What can hang from each mark
dukug: zilu
zilu: dukug fela saze
zopos: seba
seba: taku zopos
fela: zilu zosume
taku: seba talat
zosume: bote fela
talat: taku zilu

Each row was made from one small tree. The marks that hang from a mark follow it in brackets, in alphabetical order. Every link used is in the known rows. Write each row's tree.
Known rows
dukug[zilu[saze]]: [-27.8 -38.2 -27.8   5.0   8.0 -19.7  -4.7  -2.1 -31.0 -21.0 -18.0 -16.6
  -0.8  -2.0  -7.5  31.4  20.9   7.6  10.6   2.1   5.5   5.4  10.4  10.0]
fela[zosume[bote]]: [-18.2  -3.7 -39.2  11.9  23.8 -30.3  10.6  -0.1 -19.9 -24.4  -4.5 -10.0
  18.0  18.1   6.4  36.1  19.9   8.0  -6.9   8.4  -0.6   8.8  -1.8  19.2]
zilu[saze]: [-18.8 -39.0 -38.3   7.7  18.9 -24.7   6.0   2.5 -20.0 -21.2 -24.2 -14.0
   9.4  -5.2   2.7  28.7  24.2   4.1  11.2  -8.9  -0.5   4.0  10.6  24.8]
zosume[bote fela[zilu[dukug saze]]]: [-14.4 -23.7  -0.7  -6.7  13.3 -62.7   9.8  -0.8 -43.0 -23.0  13.8  -5.2
  -4.1 -38.1  -2.5  54.6  -1.5   8.0  25.7  15.0  14.4  13.7   1.6  10.1]
zilu[dukug fela[zosume[bote]] saze]: [ -8.0 -24.0 -22.6  -5.8  25.2 -61.8  10.7   3.4 -42.5 -37.2   1.3  -5.8
  15.0 -24.1   6.8  38.3  10.6   2.4  12.2  10.2  18.5   2.9  -0.4  13.3]
taku[seba talat]: [-13.9 -31.9 -25.7  24.9  17.9 -29.9  22.4  15.8  -1.7 -30.7 -30.4 -22.1
  17.8  28.4 -20.3   9.9  28.3   2.3  -5.8  13.8  21.0  16.6  -0.1  16.7]
fela[zilu[saze] zosume[bote]]: [-19.6 -19.1 -39.7  -4.7  18.2 -36.9 -14.4  -3.7 -26.5 -32.0  -3.9  -4.0
   1.9   6.9   2.7  44.5  13.8  -9.1   6.0   5.2   9.0   8.0   4.5  -6.0]
dukug[zilu]: [-30.0 -17.3 -26.6  23.8   5.2 -15.3   3.8  -1.9 -24.4 -17.1 -13.4 -22.2
   9.3  14.8  -5.6  32.1  21.6  18.0  -4.3   8.2   0.0  10.6   4.3  16.7]
seba[taku[talat[zilu[dukug fela saze]]] zopos]: [  1.7 -41.3 -17.6   1.8  11.6 -19.9   7.7   8.5 -19.6 -59.9 -34.3 -13.8
  13.6 -35.9  20.5  35.3  10.5  -7.6  34.5  34.3  45.5   9.7  22.5  16.6]
talat[taku[seba] zilu[dukug fela]]: [-41.9  -6.6  -9.1  32.9  24.9 -57.7  -6.0  12.8 -28.5 -16.9 -10.1 -37.5
  14.2   3.3  -7.2  21.4  12.4   5.1  10.5  21.5   7.5 -15.0 -13.5  -2.2]
dukug[zilu[fela[zosume] saze]]: [-16.0 -36.4 -42.6  -1.5   4.6 -42.6  -7.2  -0.5 -39.6 -38.0 -22.7 -16.6
  -2.3   6.1 -13.8  39.7  12.0   1.7  -0.1   8.0   4.0   2.8   9.4  -2.8]
taku[seba talat[zilu[saze]]]: [-19.0 -44.1 -23.7   5.3  13.1 -38.1  -1.9  15.4  -0.7 -38.1 -37.6 -19.6
   3.2  12.7 -18.5  15.4  33.7 -15.1  16.8  13.8  16.6   5.3  -0.4  -5.3]
zopos[seba[taku[talat[zilu]]]]: [-20.5 -22.1 -19.9  42.9  22.0  -7.9  12.4   9.4   6.4 -25.0 -35.4 -25.0
   9.7  11.5  -4.5  13.9  36.3  -0.8  11.6  22.4  20.0  13.8  12.5   8.4]
talat[taku zilu[fela[zosume] saze]]: [-24.3 -24.5 -60.2   6.8  19.4 -48.9 -28.1   5.4 -33.6 -27.4 -22.6 -26.3
   0.7   4.7   4.3  29.9  15.6   1.6  15.1   4.7 -10.8 -20.4   9.1 -14.9]
taku[talat[zilu[fela[zosume[bote]] saze]]]: [ -6.0 -32.1 -43.7 -17.8  11.4 -56.4  -9.3  11.4 -21.2 -50.5 -18.4  -9.1
   6.0  -4.5  -1.2  34.9  17.4  -4.9  22.4  27.2  13.5   1.9   2.3 -14.5]
talat[taku[seba[zopos]] zilu[dukug]]: [-40.0  -4.0  -8.8  29.0  25.6 -24.2  -1.8   4.3 -15.0 -20.1 -15.4 -38.9
  13.1  10.0   5.2  22.0  19.4  -3.6   4.4  22.4  17.6  -7.8  -0.9  14.0]
talat[taku[seba[zopos]] zilu[dukug fela[zosume]]]: [-28.7  -2.0 -25.8  22.9  25.5 -47.1  -4.0   5.1 -25.1 -36.6 -18.9 -38.1
  11.8  18.0  -0.2  28.6  10.3 -11.1  -3.6  30.5  16.3 -11.6  -1.2   0.8]
taku[seba[zopos] talat[zilu[saze]]]: [-18.0 -44.2 -24.7  -4.2  13.7 -20.7   0.3  11.6   3.1 -45.6 -48.2 -22.2
   2.2  10.4 -12.0  24.5  28.6 -25.1  16.8  23.7  25.4   8.0  10.6   7.8]
seba[taku[talat[zilu[dukug fela saze]]]]: [ -0.8 -41.2 -18.1   9.3  11.9 -37.9   4.6  11.5 -23.1 -52.3 -25.2  -8.0
  15.0 -31.3  11.7  25.7  16.0   1.5  34.9  24.3  37.9   9.0  11.1   3.0]
talat[taku zilu]: [-39.3  -5.0 -43.0  32.1  20.5 -22.5 -16.7   3.4 -16.5  -8.2 -10.9 -33.0
  12.4  14.8  14.1  23.7  22.2  16.6   7.6   5.5 -15.0 -12.9   3.6   2.4]
seba[taku[talat[zilu]] zopos]: [ -7.0 -21.6 -34.2  22.8  12.1  11.3  10.6   5.0   1.8 -45.3 -40.2 -18.0
  17.9   7.5  18.5  31.5  19.2  -2.7  12.0  32.5  26.9  16.7  22.8  23.0]

Which tree is each row?
[-38.6 -27.6  -9.0   3.1  26.9 -45.4  -9.8   8.4 -30.0 -27.9 -28.2 -35.7
   2.5 -16.7   0.3  30.5   7.0 -13.7  25.0  23.2  20.1 -17.6   3.9   7.3]	talat[taku[seba[zopos]] zilu[dukug fela saze]]
[-15.3  -3.3   0.0  12.9  11.6 -56.4  19.9  -3.2 -37.6 -19.6  20.2 -11.0
   6.6 -22.2   0.1  55.9  -0.7  16.4  11.0  22.9   9.8  16.8  -5.7  13.9]	zosume[bote fela[zilu[dukug]]]
[-45.3  -9.3 -27.3  25.5  27.1 -13.2  -8.9   4.8  -6.2 -14.2 -35.9 -40.6
   6.0  28.2  -0.4  28.1  18.0  -7.4   5.1  21.6  -0.3 -10.6   4.4  12.6]	talat[taku[seba[zopos]] zilu]
[-11.8 -34.6 -20.4   6.3  16.8 -51.7  12.7   6.8 -37.7 -29.8 -11.6 -13.6
  16.8 -34.5   2.9  32.9  12.5   5.7  18.3   0.8  15.2   1.6   5.7  23.7]	zilu[dukug fela saze]
[ -8.7 -23.3 -34.4  12.5  12.4 -42.9  -5.1  -7.1 -28.6 -43.3   5.0  -4.8
   8.9  -1.1   3.7  29.4  20.6  -6.3  -7.4  -5.3  19.8   9.3   7.6  -6.6]	fela[zilu[dukug saze] zosume]
[-43.0  -3.9  -9.0  38.6  27.4 -42.7  -4.7   7.2 -19.1 -13.0  -5.8 -35.4
  15.4  14.2  -1.8  12.4  24.4   5.0   3.5  13.5   8.1 -10.4 -12.3   1.2]	talat[taku[seba] zilu[dukug]]
[-26.8 -38.1 -26.4  -1.1   4.9 -36.3  -5.4   1.7 -39.3 -26.9 -26.8 -19.1
  -1.5 -13.5 -10.9  40.5   9.6   8.1  15.4   9.3   3.9   0.9   9.6   7.5]	dukug[zilu[fela saze]]
[ -4.1  -8.2 -35.0  24.1  14.6 -53.3  20.7   4.2 -31.6 -37.5  -2.6 -16.9
  25.2   0.7   5.7  31.8  17.0   9.7 -12.6   6.3  10.4   6.8   0.0  16.2]	zilu[dukug fela[zosume]]
[ -8.4 -19.8 -38.7   8.1   8.1 -37.2   8.9  13.3  -1.1 -58.6 -45.9 -27.6
   9.6  33.0 -17.0  31.1  20.9 -22.0  -8.2  38.9  19.6   7.6   4.2  -1.3]	taku[seba[zopos] talat[zilu[fela[zosume]]]]
[-21.3  -6.8 -17.4   8.4   9.7 -47.1  11.2   0.1 -29.9 -13.5   2.2 -14.0
  -0.2  -5.9  -5.3  61.7  -1.8  13.2  12.0  21.1  -5.9  14.5  -1.1  16.1]	zosume[bote fela[zilu]]
[ -4.0 -17.3 -16.1  35.4  11.7 -17.2  14.2   7.2  -8.7 -44.8 -11.8 -12.0
  24.9  -6.5  17.5  17.0  27.3  10.4  12.6  23.0  35.0  17.6   6.0  10.3]	seba[taku[talat[zilu[dukug]]]]
[ -2.0 -31.0 -37.2   6.1  17.6 -58.2  11.4   4.2 -37.2 -42.1  -7.8 -11.9
  14.9 -15.0   1.7  31.9  17.8  -0.2   1.4  -0.7  15.2   2.3   6.4  12.1]	zilu[dukug fela[zosume] saze]
[-10.7  -1.7 -21.2  11.6  21.4 -57.9  18.8   3.9 -36.4 -33.6   8.7 -10.8
  23.0  -8.1   9.0  39.3  10.9  10.7  -1.4  19.2  15.0   7.3  -7.4  18.2]	zilu[dukug fela[zosume[bote]]]
[ -6.4 -29.7 -15.3   7.2   4.9 -58.1  12.1  -3.1 -41.1 -28.4   5.0 -10.8
  -3.2 -30.1  -6.4  47.6   5.2   6.5  13.6   3.4   9.7  13.0   7.9   9.1]	zosume[fela[zilu[dukug saze]]]
[-30.0 -25.7 -25.4   9.2  20.4 -53.9 -18.2   6.0 -39.4 -21.3  -5.7 -26.9
   7.5 -28.6  13.5  26.7  10.4  11.3  29.1   8.4   5.6 -19.2   2.8  -3.3]	talat[taku zilu[dukug fela saze]]
[-24.4 -29.7 -29.2 -14.7  11.0 -44.8  -9.6  -1.2 -42.6 -31.6 -13.1 -10.7
  -3.9  -3.1  -8.7  46.7   6.5   3.4  12.4  20.2   8.7   1.4   3.6  -2.3]	dukug[zilu[fela[zosume[bote]] saze]]
[-14.8 -21.7  -2.2  41.0  20.8 -36.8  19.7  11.8 -10.3 -33.9 -23.0 -24.7
  17.5 -16.4  -4.3  16.9  25.3   2.6  19.5  32.0  35.3   9.4   6.2   6.7]	zopos[seba[taku[talat[zilu[dukug fela]]]]]
[-13.9 -41.3  -6.9   2.0  11.0 -64.5   5.6  17.9 -17.7 -48.6 -24.6 -20.2
  10.1 -16.3 -17.8  19.5  24.3 -12.8  21.7  26.2  31.4   3.2  -6.7  -6.1]	taku[seba talat[zilu[dukug fela saze]]]
[-15.5 -19.1  -6.5  19.7  11.4 -26.8  20.0  10.7   1.7 -48.2 -20.5 -26.9
  18.5   6.7  -4.5  19.0  29.5 -11.5   1.3  34.5  36.8  14.3   0.0  13.1]	taku[seba[zopos] talat[zilu[dukug]]]
[-37.2 -18.0 -29.6  27.2  33.4 -10.1   5.8   4.4 -12.8  -9.7 -33.6 -35.9
  11.0  29.7  -2.1  21.5  11.4   1.6  -1.7  12.7   8.0  -5.4  11.8  31.0]	talat[taku[seba[zopos]]]
[-16.8  -4.1 -40.0   6.6  21.0 -46.3  11.2   5.2 -28.3 -27.2 -11.1 -14.6
  16.8   8.3   3.5  45.8   9.7   6.3   0.5  17.2   0.6   3.7  -3.0  16.6]	zilu[fela[zosume[bote]]]
[-48.5 -10.4 -27.1  34.2  25.4 -31.5 -13.0   8.9 -10.6  -7.4 -25.1 -38.6
   7.5  30.9  -6.8  19.1  23.5   2.4   5.2  12.8  -7.3 -13.2  -8.1  -1.3]	talat[taku[seba] zilu]
